Each row comes from the steps of one path. Every step used is in the known rows, and no mark comes twice. Write the path behind each row, first mark first.
Known rows
g > m: 24 23 7 -12 50 -1 -1 14 21 -21 7 -18 -2 -2 19 12 -17 -25 58 7 -1 -35 28
 -5 -1 -2 -6 3 -19 23 -16 -13 -3 4 -5 40 -26 -29 -8 46 -17
b > h > m > g > s: 62 12 22 -51 25 25 6 38 -22 3 -43 -44 41 6 23 6 -6 -55 70 -3 6 -70 30
 -20 -22 7 -16 -9 -58 -4 -36 -12 11 13 28 30 -32 -55 22 60 -30
f > w > j: -20 6 23 20 -24 5 41 -25 33 9 4 32 -14 -26 0 -9 -10 -5 -25 18 15 -1 3
 -40 -14 1 10 13 -8 14 2 1 18 -2 -24 4 -6 28 -10 21 -40
d > w > f: 3 8 5 -8 5 -1 30 -43 8 -14 9 28 -3 -14 14 -15 -42 -23 -33 -2 -13 25 -20
 -2 -31 3 27 3 -12 26 20 36 16 37 -18 -42 10 -13 -13 5 -22
d > v > f > p: -7 -6 26 -9 6 -4 38 -1 39 -25 7 -12 -14 1 24 2 -22 0 12 -6 -23 33 -39 8
 -6 -6 0 -35 -4 -14 16 25 -16 13 -18 -45 -9 7 -13 15 39
j > w > f > c > x: -8 5 -23 28 -19 6 12 -4 -7 43 18 48 -10 -28 14 -32 -7 9 -92 -24 12 30
 -69 -10 -35 -9 24 5 -1 -7 -25 31 19 33 16 -28 34 24 -22 -20 -13
v > d > w: 13 8 12 -18 -12 2 46 -20 19 -3 -32 22 -7 7 -12 -14 -25 -20 3 26 -7 20 10
 3 -5 -3 13 13 5 21 31 21 17 34 -15 -53 2 -7 -19 21 -18
a > x > c > f > w: -34 -29 -27 4 -49 -39 -43 -19 -28 22 22 0 -23 -30 -28 33 -43 20 -53 -20
 12 31 -15 -2 -2 30 -30 23 -11 -1 33 18 53 -14 28 12 -37 19 12 -40 -34
j > w > d > v: 2 20 -14 6 2 0 43 -39 26 -39 -11 34 -36 -5 1 -38 -13 -17 -32 0 -3 25 -58
 -16 -22 -32 5 29 -8 24 29 21 31 16 -47 -50 22 21 -13 35 -44
a > m > g > s: 29 5 26 -39 37 12 4 39 -3 5 -1 -40 7 5 29 -7 -15 -34 72 -12 62 -36 51 0
 23 5 -20 -16 -25 -45 -42 -17 -10 4 25 18 -23 -71 15 52 -7
f > p: 3 17 -2 -3 2 -2 11 19 46 -11 6 -41 19 -5 15 17 5 -2 45 -17 -12 -10 3 -11
 25 -7 -7 -13 30 3 12 12 -40 -3 2 32 -20 -8 -5 6 12
b > h > m > p > f: 14 -3 10 -29 16 16 -49 12 -4 -38 0 -28 59 9 -32 24 27 -25 61 27 -35 -36
 14 -16 -55 40 -8 9 -23 67 29 -37 -36 -21 -14 43 -27 10 16 17 -65
c > f: -19 -9 0 -11 19 -19 -6 9 12 1 35 -12 8 -25 11 27 -13 9 17 1 -14 10 -12 0
 -16 29 -17 -4 3 15 9 37 19 4 -4 24 -16 -16 0 -1 -14
m > h > b: 26 21 10 -30 16 29 -33 -4 -3 -8 -18 -53 33 24 -11 14 1 -6 71 -22 -6 -45
 -1 0 -39 1 -1 -18 -1 10 -19 -12 -12 -38 -18 33 -10 -36 27 9 -44
w > d > v > f > p > x > a: -6 -8 -11 23 3 -7 52 -19 2 -29 -26 23 -27 24 -1 -37 20 3 -14 5 -37 17
 -21 2 47 -38 -10 3 3 -19 6 -10 2 -4 -22 -61 32 44 -26 1 73
d > v > f: 6 -5 33 -10 24 -11 23 -20 24 -23 12 2 -20 -1 17 1 -31 -8 7 13 -17 35 -23
 4 -37 10 9 -26 -21 5 15 28 16 11 -26 -53 -5 -17 -6 29 -7
w > f > p: -10 9 4 7 8 0 23 -1 31 -15 24 -17 19 -13 27 10 -17 -9 8 -27 -26 6 -24 -5
 7 -9 1 -18 13 3 4 21 -19 23 -11 -1 -2 6 -7 -1 17
d > w: 18 15 3 -17 -1 -1 18 -20 25 -13 -8 6 -3 -6 1 -9 -19 -16 4 8 1 11 7 -8
 -13 5 18 8 4 25 27 27 -5 10 -4 -8 -7 -28 -10 12 -27
b > h > m: 53 15 -4 -23 14 10 -8 11 -7 -18 -27 -32 29 -2 -3 20 8 -31 57 18 -40 -41
 15 -19 -40 14 4 -2 -37 48 -11 -24 -8 -17 7 49 -32 -15 15 28 -33
m > p > f > c > x > a: -39 -6 6 9 -17 -6 -51 27 -12 18 29 17 36 2 -38 4 45 22 -22 23 4 -5 6 13
 6 25 4 6 31 13 15 -6 -35 -8 14 35 26 20 -2 -39 -8
x > a: 19 24 3 2 26 -14 0 -2 2 -16 5 -31 15 -2 -10 16 23 -13 30 21 -24 -20 37
 -4 27 4 17 2 6 33 1 6 -13 -15 -5 43 8 -34 10 1 -1
j > w > d > v > f: -2 0 0 13 12 3 61 -37 25 -31 -6 53 -47 -6 8 -37 -22 -21 -47 14 -6 50 -76
 -5 -44 -17 11 10 -25 24 20 20 41 19 -46 -91 31 35 -29 39 -27
a > x: 31 11 -16 0 16 -27 -32 -7 13 -12 9 -37 1 14 -11 28 -12 -14 48 -14 -5 -3
 24 -31 5 17 -16 16 15 13 19 -7 -10 -34 12 23 -27 -27 3 2 -44
w > d > v > f > p: -23 -8 17 6 -1 -3 65 -8 45 -37 -3 27 -28 2 20 -12 -29 -11 -4 4 -21 35
 -63 12 -7 -25 -12 -16 -1 -6 22 13 12 17 -31 -69 7 46 -21 28 27
f > w > d > v: -22 -2 25 13 -27 -8 47 -34 32 -27 5 44 -40 -14 -4 -25 -36 -4 -37 -2 -2 5
 -39 -8 -16 -38 -2 28 -20 14 27 15 41 22 -35 -52 7 27 -3 26 -33
f > p > x > a > m: 26 5 -33 7 13 3 -8 18 -16 -12 -10 -48 4 24 -10 -19 58 9 51 -9 -9 -31 67
 -5 85 -15 -7 0 15 -26 -31 -54 -71 -45 20 51 -4 -5 -2 -22 81
w > j: -4 21 9 4 12 1 27 -16 33 -5 -2 10 2 -11 7 4 -4 -16 19 25 8 2 11 -33 -11
 14 7 2 9 12 6 2 9 -13 -34 21 -9 4 -7 32 -44
d > v > f > c > x > a: -10 -10 16 8 -13 -16 17 4 -24 23 -1 41 -27 -3 1 -17 -2 17 -60 25 -13 34
 -33 25 -9 2 25 -23 -15 -22 -23 20 18 11 16 -38 33 11 -13 -22 50
b > h > m > p > f > c: -16 -3 11 -20 -7 16 -39 23 -11 -14 11 -12 50 -8 -33 17 25 -11 25 13 -21
 -19 -9 -15 -70 53 -5 -6 -19 41 12 -23 -35 -9 5 31 -14 36 2 1 -57
j > w > f > p > x > a: 15 14 -46 33 10 11 21 -24 -18 -4 -10 -10 9 3 2 -42 47 0 -42 -34 -36 -1
 -9 -28 50 -31 14 15 8 0 -11 3 -32 8 -7 -9 43 23 -24 -32 55
b > h > m > g: 61 6 8 -37 21 24 -3 25 -17 -13 -26 -40 39 8 9 6 5 -45 66 -1 -12 -44 28
 -14 -36 3 -3 -16 -35 24 -19 -24 4 -4 16 38 -35 -38 33 38 -21
x > c > f > p > m > h > b: -23 2 -28 -26 -21 35 -53 13 -33 -2 -22 -42 11 26 -7 41 7 26 22 -28 -8 -7
 -17 56 -20 -6 -37 -27 27 -13 -13 -12 5 -39 -11 49 -15 30 36 -25 38
c > x > a: 32 14 -9 6 7 -13 -19 14 -6 14 -9 -5 14 8 -7 7 29 2 8 26 -13 -27 30 7 39
 -15 15 12 12 21 -9 -7 -9 -16 13 52 7 -31 12 -11 15
w > f > c > x > p > m: -23 -9 -4 39 -12 6 -22 7 -15 28 3 49 -15 9 19 10 14 39 -60 0 18 8 -8 24
 5 -25 16 4 35 -27 -20 -14 0 5 13 -12 38 27 7 -35 41
f > c > x > a > m > g > s: 14 1 8 -19 0 8 -4 61 -49 52 -12 -4 -2 3 14 -26 14 -10 2 -2 65 -39 43 23
 50 -4 -5 -15 -18 -74 -79 -26 -8 3 67 32 15 -42 11 3 51
v > f: 13 -3 22 2 30 -7 15 4 32 -2 19 -9 4 -9 15 18 -12 -15 28 19 -6 19 -3 -6
 -27 22 8 -24 -7 19 4 15 3 -3 -4 -15 -7 -19 -12 24 -11
w > f > c: -29 8 12 13 5 -8 20 -9 8 9 41 11 2 -31 16 3 -29 -5 -29 -22 -4 23 -33 -8
 -39 19 11 -20 -3 -5 -12 40 14 28 1 -22 18 7 -11 -4 -17
p > x > c > f > w: -33 -33 -26 14 -47 -19 -27 -19 -24 39 12 8 -13 -30 -13 0 -7 40 -61 -22
 17 19 -2 -8 8 10 -27 19 -8 -20 20 30 49 5 15 1 -26 12 0 -28 -7
a > x > p: 11 2 -19 6 6 -25 -45 -12 1 -11 -7 -33 5 20 -20 37 2 9 37 -5 14 -13 29
 -23 46 11 -3 24 30 -3 32 -22 -26 -39 11 21 -18 -25 17 -26 -33
a > x > p > f: -14 -2 -21 9 -4 -24 -61 -8 -5 -16 6 -28 28 1 -37 33 12 0 28 -8 2 11 27
 -28 42 30 -5 29 30 8 45 -13 -32 -45 5 22 -12 1 6 -10 -48
h > m: 39 19 2 -12 20 1 -9 17 14 -15 -9 -27 6 -2 2 19 16 -23 48 15 -12 -24 33
 -14 -13 15 6 5 -22 28 -3 -16 -13 -7 3 28 -18 -18 4 28 -29
h > b: 17 19 3 -22 3 4 -22 4 11 -4 -8 -34 15 4 -9 10 2 -19 55 1 -14 -25 5 -13
 -27 5 -4 -7 4 22 -4 13 -6 -16 1 32 -11 -33 10 23 -42
f > c > x > a: -1 10 -8 14 -16 -13 -8 25 -16 38 1 9 5 -10 -9 0 26 15 -26 12 0 -10 8 7
 25 -1 16 -2 16 -7 -26 8 -7 -7 34 39 21 -5 -1 -27 26
v > d > w > f > p: -15 -1 9 -6 -23 10 73 -24 17 -7 -21 32 -3 2 10 -23 -41 -18 -32 -2 -30 34
 -27 12 5 -20 13 -1 7 3 24 26 6 60 -20 -80 15 32 -27 -1 31

Write each row's path
-22 15 -9 24 0 7 29 -22 3 13 30 24 -8 -38 11 -24 -12 -7 -68 -29 2 37 -61
 -22 -47 11 25 -6 -9 6 -15 44 11 34 -4 -36 34 23 -23 -7 -28 : j > w > f > c
-24 0 -26 -7 -2 21 -35 12 -13 -7 -2 -36 9 12 7 47 2 35 9 -28 1 9 -5 53 4
 -4 -31 -23 33 -16 0 -9 3 -29 -18 41 -19 29 29 -25 50 : x > c > f > p > m > h
36 12 -30 -17 10 41 -39 12 -51 -10 -42 -75 23 54 -28 -22 62 12 80 -34
 -13 -65 47 9 52 -23 -10 -15 3 -34 -61 -81 -74 -76 11 62 3 -6 22 -35 68 : f > p > x > a > m > h > b
0 -11 -13 5 -24 11 58 -32 2 6 -35 29 -4 19 4 -46 -16 -3 -33 -23 -27 25
 -7 -8 27 -30 0 13 13 -24 19 14 2 49 -13 -92 17 33 -39 -9 47 : v > d > w > f > p > x
0 -5 13 3 11 2 30 22 46 -3 11 -22 9 -8 23 18 -4 -7 32 0 -12 17 -18 -2 2
 8 -3 -37 13 -1 3 12 -29 0 4 -9 -11 7 -18 9 30 : v > f > p
-3 -11 3 18 -15 19 -25 43 -9 36 -14 17 -4 27 16 2 33 32 -12 -7 61 -10 30
 28 30 -34 0 -6 56 -53 -22 -21 -8 -5 34 15 17 -10 28 -17 48 : f > c > x > p > m > g
-18 -21 27 31 -12 -1 58 -10 41 0 14 49 -27 -25 4 -9 -26 -14 -29 20 6 17
 -38 -9 -29 -10 -1 6 -20 28 6 0 38 13 -9 -56 13 41 -20 25 -22 : v > f > w > d
19 7 -33 4 -12 -13 -36 -18 -6 12 -16 -29 7 4 -8 3 11 9 6 -13 18 4 37 -15
 24 2 -15 8 16 -15 28 11 14 -17 2 17 -28 -31 5 8 -26 : p > x > c
-32 -9 -8 -12 1 -11 8 27 26 0 28 -26 15 -22 17 26 -6 16 22 -18 -20 9 -25
 5 13 14 -25 -12 22 -4 8 35 -13 6 4 31 -21 12 -6 -17 30 : c > f > p
-35 -23 16 3 -16 -16 8 1 13 15 41 9 -7 -39 2 14 -21 21 -26 -6 -6 6 -22
 -6 -19 16 -10 8 -14 17 5 35 27 16 6 8 -13 8 -4 -13 -10 : c > f > w
-15 3 -3 25 -10 -10 3 5 -32 33 18 33 4 -18 2 -8 4 10 -62 3 -15 5 -19 13
 6 -2 25 -5 0 -6 -33 16 13 18 22 6 38 8 -4 -37 29 : w > f > c > x > a
-7 11 -28 35 -14 1 13 -8 -36 35 9 47 -8 -23 -2 -34 19 6 -102 -5 -8 19
 -48 0 -4 -11 38 7 -8 5 -35 21 11 25 18 -10 57 25 -16 -40 19 : j > w > f > c > x > a
-48 -24 -3 1 -45 -21 -12 -11 -10 24 25 9 -14 -49 -8 24 -33 23 -60 -3 14
 26 -23 14 -11 21 -13 4 -14 7 26 43 54 14 6 14 -26 11 12 -19 -22 : x > c > f > w
48 13 -22 -18 27 33 -54 -7 -65 -9 -36 -61 16 53 -36 -22 54 4 77 -16 -5
 -64 60 6 22 -7 -1 -4 -17 -16 -64 -78 -43 -79 3 54 7 -31 28 -20 24 : p > x > a > m > h > b
25 5 20 -20 30 5 -34 15 23 -29 1 -25 11 27 -10 28 21 -7 59 26 4 -37 32
 -8 -25 17 -2 8 -8 37 25 -38 -36 -3 -13 24 -19 -23 15 3 -50 : h > m > p
-30 -16 50 14 -18 1 68 -46 25 -5 2 61 -48 -20 10 -26 -38 -4 -59 28 3 41
 -38 -23 -45 4 19 -8 -39 -2 6 14 42 15 -43 -75 5 44 -21 27 -13 : d > v > f > w > j
-25 -40 -29 -18 4 -12 -73 -2 -33 2 24 -15 -12 19 -21 11 8 43 11 4 41 5
 26 22 9 35 -42 8 7 -26 26 -34 -1 -27 1 25 -40 -12 20 -42 -9 : a > m > p > x > c > f
-34 -2 18 0 -29 1 68 -32 -7 15 -4 60 -18 -17 0 -30 -52 -13 -70 1 -9 52
 -37 10 -39 9 23 -6 -8 -6 6 44 39 67 -7 -101 33 33 -34 -4 -2 : v > d > w > f > c
23 13 32 -32 32 5 11 29 15 12 -6 -36 24 0 32 3 -18 -32 54 -19 42 -36 30
 -15 15 -1 -19 -9 -8 -33 -13 27 10 25 15 5 -13 -73 10 55 -27 : m > g > s
-27 0 -8 11 -31 -6 -27 32 8 38 26 16 28 -32 -8 -2 13 11 -24 -9 8 24 -13
 -4 -11 23 -1 -3 23 -8 -4 27 -5 -4 28 20 4 21 -19 5 -21 : p > f > c > x
-5 -13 -17 0 -25 -7 4 -22 3 -3 -23 -12 -20 11 10 -13 -11 18 -26 -20 0 47
 -19 6 22 -11 -15 -22 3 -50 32 19 7 2 -9 -54 -21 11 -11 0 44 : d > v > f > p > x > c
-28 2 1 6 1 -5 -32 0 14 -15 11 -18 40 -20 -17 22 22 3 22 10 2 7 20 -12
 32 20 12 10 26 15 36 12 -29 -18 -14 23 0 -5 6 9 -35 : x > p > f
47 9 -19 -1 46 19 -35 -10 -44 -14 -15 -54 14 41 -22 -15 50 12 65 -14 5
 -47 72 4 47 -5 5 2 -8 -19 -48 -75 -46 -67 -4 48 4 -31 20 -21 35 : p > x > a > m > h
46 17 27 -39 33 15 5 45 -2 5 -27 -35 18 5 28 4 0 -47 62 -4 32 -50 48 -15
 6 5 -14 -3 -39 -24 -28 -6 6 25 25 10 -17 -59 10 62 -25 : h > m > g > s
17 12 -35 -3 -15 -33 -52 -19 -7 -1 -5 -37 -4 7 -24 37 -23 -11 13 -11 15
 17 22 -13 12 23 -19 13 13 4 38 -1 18 -33 14 27 -41 -23 16 -5 -56 : a > x > c
-33 -8 -20 -13 -11 -25 -27 -3 -11 10 19 -11 3 -33 0 37 -27 13 -18 5 5 32
 -14 20 -8 33 -17 -7 2 5 29 45 46 4 -3 29 -29 -12 15 -7 -23 : x > c > f
-16 -3 2 19 -15 -6 1 7 -3 38 29 35 2 -22 21 -7 -21 11 -53 -17 4 17 -38 3
 -27 -1 10 -10 5 -18 -22 25 19 27 20 -14 16 8 -10 -19 -3 : w > f > c > x
-20 -23 17 25 -16 1 -5 7 -8 16 -15 55 -47 25 15 2 10 46 -55 21 22 35 -22
 38 -9 -20 15 -14 20 -43 -10 -10 4 -3 5 -54 32 30 -1 -18 64 : d > v > f > c > x > p > m
29 -9 2 8 8 17 -38 31 -2 13 -26 2 6 45 20 11 36 18 22 7 46 -27 53 27 47
 -48 -1 7 52 -25 -4 -36 -10 -14 15 26 5 -36 39 0 38 : c > x > p > m > g
-42 -23 4 14 -58 3 37 -21 -28 45 -36 88 -18 -1 -5 -30 -33 25 -105 16 19
 36 -41 28 10 -18 36 13 13 -35 11 18 30 60 8 -95 42 35 -17 -43 23 : v > d > w > f > c > x > p
40 3 -14 0 13 -7 -27 23 -25 7 -4 -9 -4 15 -10 -3 33 2 25 31 4 -27 51 22
 48 -8 16 6 -3 8 -38 -50 -28 -37 24 65 -1 -29 18 -13 37 : c > x > a > m
10 11 4 17 23 4 -23 2 17 -22 -11 -15 -3 26 4 33 33 18 36 20 11 -17 48 7
 28 -20 7 11 43 14 13 -24 -27 -27 -16 27 7 -16 21 4 12 : x > p > m
21 14 -27 14 8 -4 0 11 2 -5 -16 -46 20 18 -7 -8 57 10 34 -16 -27 -29 45
 -22 76 -22 -6 6 32 -13 -5 -9 -50 -22 11 40 5 -7 -9 -20 60 : f > p > x > a
-57 -28 17 5 -27 -18 44 -28 13 -17 28 59 -44 -31 0 -15 -48 17 -62 -2 -13
 23 -66 7 -29 -16 -19 28 -27 9 24 36 68 32 -30 -52 4 47 -7 4 -13 : c > f > w > d > v
6 3 -15 8 -9 -6 -16 35 -33 28 6 7 -12 -2 -12 -11 28 14 -10 19 18 -10 28
 22 32 5 16 -8 1 -20 -55 -36 -27 -28 45 54 13 -2 6 -30 46 : f > c > x > a > m
-8 -4 -9 16 -3 -5 -6 13 -48 25 24 30 -14 -11 0 -19 6 6 -46 9 4 4 2 28 13
 3 26 -11 -17 -18 -61 -27 -7 -4 33 19 30 12 2 -39 51 : w > f > c > x > a > m
9 8 26 -19 58 3 -25 15 32 -33 18 -18 0 27 6 22 -10 -9 69 19 14 -51 27 3
 -13 2 -15 7 -5 29 12 -35 -27 6 -22 35 -27 -30 3 21 -36 : g > m > p
11 16 -11 15 22 5 19 -31 11 -10 20 7 0 -21 14 -16 -10 -19 -34 -16 -12 21
 -39 -21 -30 -4 23 6 -12 33 1 29 9 26 -25 -24 20 -3 -13 8 -37 : j > w > f
6 -5 16 -6 -5 35 67 -6 3 -15 -28 31 -12 34 25 -29 -23 -29 -16 -14 -9 30
 9 36 5 -49 -1 -10 27 -12 3 0 14 60 -16 -86 25 27 -6 19 76 : v > d > w > f > p > m > g
-16 -28 13 13 -20 3 -53 17 -20 3 27 17 9 7 -49 -11 44 20 -15 33 18 -25
 40 20 30 4 9 27 -5 29 -1 -67 -50 -28 12 45 8 20 12 -37 5 : c > x > a > m > p > f > w
-23 -45 -13 -2 -36 -7 -57 -3 -32 17 2 10 -16 2 -30 11 16 42 -43 2 23 -12
 15 1 -12 22 -30 31 -28 -5 35 -25 21 7 7 -1 -31 22 12 -44 -22 : h > m > p > x > c > f > w
54 -8 -6 -20 23 15 -46 1 -12 -19 -29 -33 33 47 -19 5 39 1 68 9 -21 -66
 35 -33 -31 8 -18 19 -17 29 13 -59 -35 -24 -3 33 -33 -17 15 -5 -37 : b > h > m > p > x
-7 13 10 -1 8 -14 33 -26 32 -43 -1 22 -23 2 4 -11 -29 -14 6 5 -12 10 -29
 -2 -13 -25 -6 17 -4 13 30 18 33 11 -43 -36 4 4 -2 39 -35 : w > d > v
-42 -8 24 13 -6 -11 61 -14 23 -11 12 57 -44 -16 12 -19 -41 -5 -42 7 2 54
 -73 8 -51 3 -2 -19 -17 -15 5 30 46 21 -20 -90 25 45 -26 25 -8 : w > d > v > f > c
